Known rows, with every way that one mark hangs from another:
F[E]: [ -2.0  29.7  13.9   3.2  -9.4  12.1   8.1  19.8  -4.9  18.4 -14.8 -34.9
   8.7  -7.8  12.4  -5.9 -20.7 -17.1   1.8]
N[G S[C X[D]]]: [ -1.4  38.3  33.5   3.0 -17.1  17.4  39.9  -2.1 -41.3  13.5 -15.1 -56.1
  -7.8  15.1  16.2   8.7 -37.9  -5.9   9.1]
F[E[W]]: [  6.8  36.4  10.3   8.6  -4.8  25.8  -2.1  13.6 -17.3  10.6   0.4 -43.5
  10.1  -7.4   6.7   0.0 -11.4 -22.9   1.0]
S[C N X[D[F]]]: [  3.3  20.6  26.4  -2.7 -17.5  50.8  28.6  23.0 -55.4  -3.1  -4.5 -51.3
  12.8  -1.2   5.1  10.5 -31.3 -33.0  21.5]
S[X]: [ -4.2  27.7  24.3   7.4  -7.9  10.0  24.5   9.4 -27.5   9.3 -14.0 -42.7
  -4.5  -5.1  22.7  -6.9 -10.2 -16.9  13.3]
H[G]: [  1.7  27.4  14.2  17.8  -3.3  -3.4  19.2   8.2  -4.0   9.9 -16.7 -17.6
  -9.1   9.9   1.7   7.2  -7.4  -7.3  -2.1]
D[F[E] X]: [  3.6  32.3  27.8  26.3  -3.4  23.9   0.3  15.9 -16.9  17.9 -12.6 -11.7
   3.9 -10.3   8.0 -13.4 -12.8 -25.2 -16.8]
X[D[F] S]: [-14.4  29.6  38.5  -2.1  -6.5   1.9  13.5  25.7 -22.3   2.3 -11.8 -18.7
   5.2  10.0  -7.7  -2.4 -46.0 -24.7 -16.6]
D[F X]: [ -5.1  29.6  33.4  31.7  -4.1  10.8   6.8  16.2 -26.2   5.9 -14.0  -6.6
  -2.5  -0.6   4.1 -10.6 -14.1 -23.3 -22.4]
S[C N X]: [-11.6  18.3  19.4  -3.2 -17.3  40.2  31.0  14.1 -43.5   2.2  -4.0 -68.7
   6.6  -4.8  23.1   6.9 -13.7 -22.4  28.4]
S[C N X[D]]: [ -7.2  16.2  17.8 -13.0 -21.4  36.8  35.4  21.9 -51.3  -2.8   0.1 -64.6
  12.0  -2.1  18.3  13.0 -32.8 -26.2  28.6]
S[C]: [-14.3  21.1  19.0   3.4 -13.7  12.2  19.8  15.5 -28.9   0.7 -10.8 -48.6
  10.4   7.9  13.9   3.4 -18.0 -14.2  -7.0]
D[X[S]]: [-31.7  25.8  36.1  12.3  -3.4 -14.6  16.6  12.1 -15.8   7.0  -5.4 -26.1
  -8.3   2.8  17.8  -8.7 -21.5 -14.2 -20.5]
S[C N[G] X[D[F]]]: [  9.4  31.0  30.9   4.9 -16.6  42.8  33.1  15.6 -52.9   9.0 -10.7 -42.8
   5.6   2.6   2.7   4.9 -35.6 -24.5   9.9]
S[C N[G]]: [-11.0  29.5  18.5   5.0 -17.4  21.1  25.4  19.3 -27.2  14.5 -12.4 -46.0
   6.9   6.2   9.1   5.8 -28.8 -11.4   2.2]
D[X]: [-14.6  25.6  24.8  21.4  -7.3  -1.7  14.0  15.8 -22.5   6.2 -10.7 -19.8
  -4.0  -1.7  16.8  -6.3 -15.1 -15.7 -11.7]
D[F X[S[N]]]: [-26.2  27.8  39.9  17.2  -6.4  17.7   9.2  23.1 -22.6   6.9  -6.8 -20.4
  -1.3  -0.8   3.9  -4.8 -29.3 -27.6 -12.4]
S[N[G] X[D]]: [  2.6  33.3  23.0   0.2 -15.1  17.0  35.6  17.9 -34.1  15.6 -11.7 -38.9
  -2.9  -4.9  10.1   2.2 -40.4 -19.3  24.3]
C[S[X]]: [-18.4  29.0  38.0  10.1 -12.9  20.8  22.3  15.9 -45.0  17.3   0.5 -40.4
   0.6  -7.6  29.9 -18.0 -18.6 -21.1  -1.3]
W[E]: [ -8.5  21.7  18.5  11.7  -1.7  -1.0  15.1  30.9 -10.5   8.9 -19.9 -39.0
  19.8  -1.1  12.2 -14.3 -22.5 -12.5  -5.5]
X[D[F[E]] S[C]]: [ -8.6  24.5  32.6 -11.3 -10.0  23.4  13.5  21.5 -25.4   7.0  -5.7 -42.7
  17.8   7.3  -0.4   1.2 -39.5 -26.4 -17.1]

Rows:
[-13.4  41.1  29.3  11.9 -14.8  12.2  25.6   1.5 -20.6  18.2 -21.4 -46.5
  -4.5  18.6  10.2   4.9 -29.4  -0.7 -10.3] -> N[G S[C]]
[-14.5  27.3  35.7   0.6 -17.8  18.9  27.5  22.9 -52.4  10.6   3.1 -37.5
   3.9  -5.7  24.0 -10.4 -37.7 -24.6   2.1] -> C[S[X[D]]]
[-21.0  20.4  33.4 -11.8 -15.6  31.2  19.7  31.6 -36.5  -3.8  -3.1 -45.2
  16.8  11.5  -6.4  11.7 -49.7 -28.4  -4.7] -> X[D[F] S[C N]]
[-27.8  29.6  29.3  -4.7 -13.1   8.8  27.1  16.0 -20.3  14.3  -9.2 -54.4
   1.9  11.5   9.4   3.6 -35.0 -10.4  -6.9] -> X[S[C N[G]]]
[ -0.7  36.1  24.3  -6.2  -8.2  45.0  -2.2  29.5 -24.2   5.1   8.2 -40.0
  16.2  -3.8 -12.1   7.0 -43.1 -37.8   3.0] -> X[D[F[E[W]]] S[N]]
[ -1.2  36.5  24.1   9.8 -10.8  21.0  29.3  12.0 -26.0  21.4 -15.3 -42.9
  -7.3  -7.7  16.4  -5.2 -22.9 -14.5  20.1] -> S[N[G] X]
[ -3.1  39.1  43.5  11.5 -18.4  42.4  25.0  26.7 -54.7  22.6  -2.5 -24.9
   4.5  -6.5   7.1 -14.5 -47.5 -29.8   0.8] -> C[S[N[G] X[D[F]]]]
[ -5.7  39.6  35.2  23.7   5.3  26.7  -7.3   8.5 -20.5  10.8   5.9 -28.6
   1.4  -5.2   5.5  -9.4  -7.9 -29.6 -26.6] -> D[F[E[W]] X[S]]
[ -5.0  30.7  44.3   8.8 -13.4  33.4  19.9  24.4 -56.4  10.0  -0.5 -23.3
   6.4  -4.7  11.5 -14.6 -34.6 -31.6  -8.2] -> C[S[X[D[F]]]]
[  0.0  26.8  21.9  -5.1 -20.3  27.7  40.2  14.3 -47.9  10.3  -6.4 -56.2
   4.3   1.5  14.3   8.9 -36.8 -17.7  20.1] -> S[C N[G] X[D]]
[-30.5  15.8  24.6 -21.1 -19.0  14.8  27.8  28.2 -31.7  -4.5   1.0 -58.6
  14.0  11.3   5.3  14.8 -51.9 -22.2   5.2] -> X[D S[C N]]
[ -5.0  31.8  32.6  -6.6  -5.9  12.8   7.3  25.8 -10.4  13.5 -10.6 -23.9
  10.8   0.8  -5.8  -5.0 -45.5 -27.2 -14.7] -> X[D[F[E]] S]
[-22.1  26.7  31.9   4.2 -18.7  38.8  22.5  26.1 -45.7  16.3   4.9 -47.6
   4.7 -12.7  27.0  -9.4 -26.4 -26.6  17.2] -> C[S[N X]]
[ 18.9  38.2  17.4   8.7  -6.3  39.7  -4.3  22.8 -29.4   5.9   0.1 -27.1
  15.9  -5.4 -11.2   4.0 -29.3 -34.0  -6.8] -> X[D[F[E[W]]]]
[-17.1  29.8  34.5  11.8  -4.5  28.3   3.4  22.4 -11.6  17.4  -4.3 -26.5
   3.5 -10.0   6.6  -9.6 -26.3 -29.9  -6.4] -> D[F[E] X[S[N]]]
[ -8.9  31.1  34.2  17.8   0.5  36.1  -0.8   4.9 -35.4   4.3  11.0 -45.3
   8.4   1.8   9.1  -1.7  -2.9 -29.0 -31.5] -> D[F[E[W]] X[S[C]]]
[-12.2  22.0  28.2 -16.8 -15.8  40.5  14.1  30.8 -26.7   7.3  -0.3 -49.5
  22.0   2.7  -4.1   8.4 -47.9 -31.5   1.1] -> X[D[F[E]] S[C N]]
[-22.0  37.6  30.9  12.6 -18.4  19.2  16.4  28.7 -29.6  27.5  -3.7 -26.7
   5.1  -2.3  12.1 -12.1 -42.3 -16.1 -10.2] -> C[S[N[G]]]
[-12.9  29.8  29.9   5.4 -15.9  30.0  31.3  -2.5 -36.3   7.2 -13.3 -69.1
  -5.8   8.7  25.4   7.3 -14.5 -10.3  15.6] -> N[S[C X]]
[-18.5  38.9  44.0  23.4  -2.6   9.9  14.0  16.0 -18.7  18.5 -12.7 -13.0
  -8.5   3.4   1.1 -11.5 -32.1 -19.3 -22.5] -> D[F X[S[N[G]]]]
[-28.3  21.0  39.7  11.5  -8.7  28.8  15.1  19.4 -35.4   0.3   0.5 -39.2
   4.8   5.5   7.9   0.5 -23.2 -27.5 -17.4] -> D[F X[S[C N]]]
[  1.2  45.4  33.6   7.6 -13.3   8.5  33.9   1.2 -27.5  18.5 -20.7 -38.2
 -14.4   8.3  11.9   1.3 -42.8  -7.3  12.8] -> N[G S[X[D]]]
[ -9.1  27.8  39.4   4.8 -19.8  50.3  20.5  33.0 -58.9  10.1   4.5 -31.1
  10.6  -8.9   9.6  -8.1 -44.6 -37.6  11.1] -> C[S[N X[D[F]]]]
[-17.4  23.0  37.9  -6.1 -11.1  13.0  20.1  22.2 -35.5  -4.5  -6.9 -37.6
  11.5  15.9  -3.1   5.0 -40.2 -24.2 -23.0] -> X[D[F] S[C]]
[ 11.6  31.7  21.0   2.6 -10.4  25.4   5.0  27.8 -17.2  12.1 -15.1 -17.3
  15.6  -4.5  -5.2  -3.5 -39.5 -28.2  -6.0] -> X[D[F[E]]]
[-16.7  23.9  31.0  -4.8 -23.8  34.7  27.3  31.6 -54.4  10.1   8.7 -44.1
   8.7 -11.4  21.6  -3.6 -44.2 -30.0  20.1] -> C[S[N X[D]]]
[-27.4  19.1  29.0 -15.7 -14.0  -2.5  27.1  20.4 -30.5  -3.1  -2.9 -50.2
   9.2  15.6   9.1   7.6 -43.1 -16.7 -12.2] -> X[D S[C]]
[  6.4  42.2  41.1  12.3 -13.6  33.9  32.9  -0.9 -44.2  12.9 -18.3 -42.4
  -5.6  15.2   4.9   4.3 -34.7 -13.2   1.7] -> N[G S[C X[D[F]]]]
